Known rows, with every way that one mark hangs from another:
{P {M {G F} {V T}} Q}: [ 33  -6 -26 -10 -22 -20  17  -5 -42  26 -32  -6 -21 -10  24  16  24 -48
  22   7]
{F {G {M {P Q} V}}}: [-25  15 -24  30  -6  -4  -4 -22 -15  35   5   0  29  21   2   7  22  47
  15 -15]
{G F {M {P Q} V}}: [  5  51 -41  24  32   1  13  10 -37  21  -4  22  28  -9  17  57  52  21
 -12  14]
{M G P {V T}}: [ 22   3  -7 -13 -26 -19 -15 -34  25  36 -45  20 -38 -35  61  10  17 -26
  50  13]
{P {M G {V {T W}}} Q}: [ 45 -15   8 -19 -33 -19  14 -12 -19   8 -28  -2 -52 -17   2 -12   1 -63
  30  -4]
{Q {P {M V}}}: [  7 -27  30 -16 -24  41  -6  27  -6 -16  24 -41 -20   6 -17 -37  -5 -13
 -27  -9]
{G M}: [ -2   8  18   6  28  18   6   3  15 -37  32  -2  27   3 -33   6  -1  40
 -36   5]
{Q P}: [-13 -42  35  -6   5  29 -14  30  13 -27  50 -34   1  24 -45 -39 -46 -11
 -33  -8]
{D Q}: [-10 -57  44 -19  14  -2  -2  24   6 -62  45 -40  16  30 -68 -92 -46  17
 -45 -22]
{F {G M}}: [-46   6 -10  31  -5  -4  -4 -16   4   9  16 -10  55  30 -11   9  -3  66
  -4  -9]
{G F}: [-35   7 -24  12  24 -12  -1  24  11 -21   8   6  66  16 -14   0 -30  31
 -26  19]
{V {T W}}: [-19 -16  55 -20  26  -7   1  -5  75 -63  -4  40 -28   7 -33 -19 -99 -33
   3 -19]
{G F {M P {V T}}}: [ -9  57 -32  15  34  10  12   1  -8  10 -23  36  22 -12  43  75  42  25
 -11  15]
{D {Q {P {M V}}}}: [  3 -60  55 -25 -12  26  -1  35 -22 -43  41 -64 -18  24 -49 -83 -15  -8
 -51 -29]
{Q {P M}}: [  4 -43  30  -8 -10  40  -3  32  -3 -29  32 -48  -5  18 -24 -40 -15 -10
 -38 -18]
{F {G {M {V T}}}}: [-45  21  -8  18 -11  -1  -3 -29   8  18   1   6  26  21   8  25   0  51
  12  -4]
{V T}: [-23 -26  25 -21  35   3   0  -3  54 -54   8  21  -4  21 -19 -13 -73  -9
  -6 -13]
{W T}: [-14 -34  38 -19   1   5   2  12  85 -66  20   4  -8  -7 -57 -31 -65  23
   6  19]
{F {G {M V}}}: [-41  22 -11  23 -19  -3  -5 -23   2  21   9  -4  37  18   0  11   7  64
   7  -1]
{P Q}: [  7 -40   5  -4  33 -13   2  14  -3 -32  46  -4  10  28 -75 -53 -52 -20
  -8 -14]

Rows:
[ 23  -1  18 -19  18  -7  -2 -12  23  -9 -15  48 -62 -11 -13 -32 -33 -54
  38 -27] -> {M {P Q} {V {T W}}}
[  1 -61  57 -30  -6  27   1  31 -16 -46  34 -57 -30  26 -39 -71 -24 -18
 -46 -31] -> {D {Q {P {M {V T}}}}}
[-29  13 -19  26   2  -5  -3 -26  -9  30  -1   9  18  22  11  21  15  33
  20 -21] -> {F {G {M {P Q} {V T}}}}
[ -6  34   3 -12 -40 -39  -5 -24  31  34 -52  31 -24 -37  46  47 -20 -35
  42  44] -> {M {G F} {V {T W}}}
[  5 -17  13 -11 -33  24  -5  18 -14  12  -5 -36 -21  -1  23  11   7 -30
 -11   6] -> {Q {P {M {G F} {V T}}}}
[ 33 -16  15 -25  -4  -2  17   2 -12 -25  -8   8 -48  -1 -28 -35 -20 -52
  10 -24] -> {P {M {V {T W}}} Q}
[-34  20 -19  28 -13  -1  -7 -24  -3  28  -1   1  35  15  12   9  25  59
  11 -12] -> {F {G {M P V}}}
[ 22 -17 -47  31   5 -39  -5   1 -28  44 -20  -7  32  -4  26  10  25 -23
  21   5] -> {M {G F} {P Q}}
[ -4  28 -25  -3 -47 -36 -11 -15   1  45 -29   1  17 -34  37  25  15   6
  27  58] -> {M {G F} V}
[ 23  13 -41   3  -8 -38  -4 -23 -19  63 -48  26 -25 -24  61  41  27 -52
  55  16] -> {M {G F} {P Q} {V T}}
[ 14 -28  28 -17 -36  28  -6  12  -6   4   2 -40 -36  -3  13  -7   1 -33
 -10   0] -> {Q {P {M G {V T}}}}
[ 21  -2  -1  17  44  15   9   3  -8 -21  28   3  14   8 -26   0  18  14
 -23 -18] -> {G {M {P Q}}}
[ 29  15 -49  12 -23 -39  -8 -13 -33  71 -35   7  -2 -30  44  16  44 -28
  45  25] -> {M {G F} {P Q} V}
[ 26  -5 -12 -11  11  -3  -7  -1  -5   5   9  17 -23  -7 -20 -54   2 -18
  21 -14] -> {M {P Q} V}
[  2  50 -36  18  42   3  18   2 -27  16 -15  35  13  -4  28  73  40   4
  -5   9] -> {G F {M {P Q} {V T}}}
[ 15  26 -42  10 -36 -29 -16 -14  -5  60 -47   9  10 -38  66  18  48   2
  36  35] -> {M {G F} P V}
[  3 -49  37 -16 -24  13  -1  33 -34 -18  24 -68  -8  17 -23 -51   1 -12
 -40 -13] -> {D {Q {P {M {G F} V}}}}
[ -4  58 -37  22  22  10   8   7 -17  15 -13  23  38 -15  31  57  54  40
 -17  20] -> {G F {M P V}}
[ 13  27   8  -5  25  24   3 -13  16 -14  -3  26 -17 -14  12  24  23  17
  -6  -2] -> {G {M P {V T}}}
[  0  30  19 -12  18  19   7 -12  22 -26  11  20 -11 -10  -8  29   1  19
 -13  11] -> {G {M {V T}}}
[ -8  62 -15  17  28   8  11   1   2   6 -28  44  11 -20  38  71  29  14
  -7  13] -> {G F {M P {V {T W}}}}
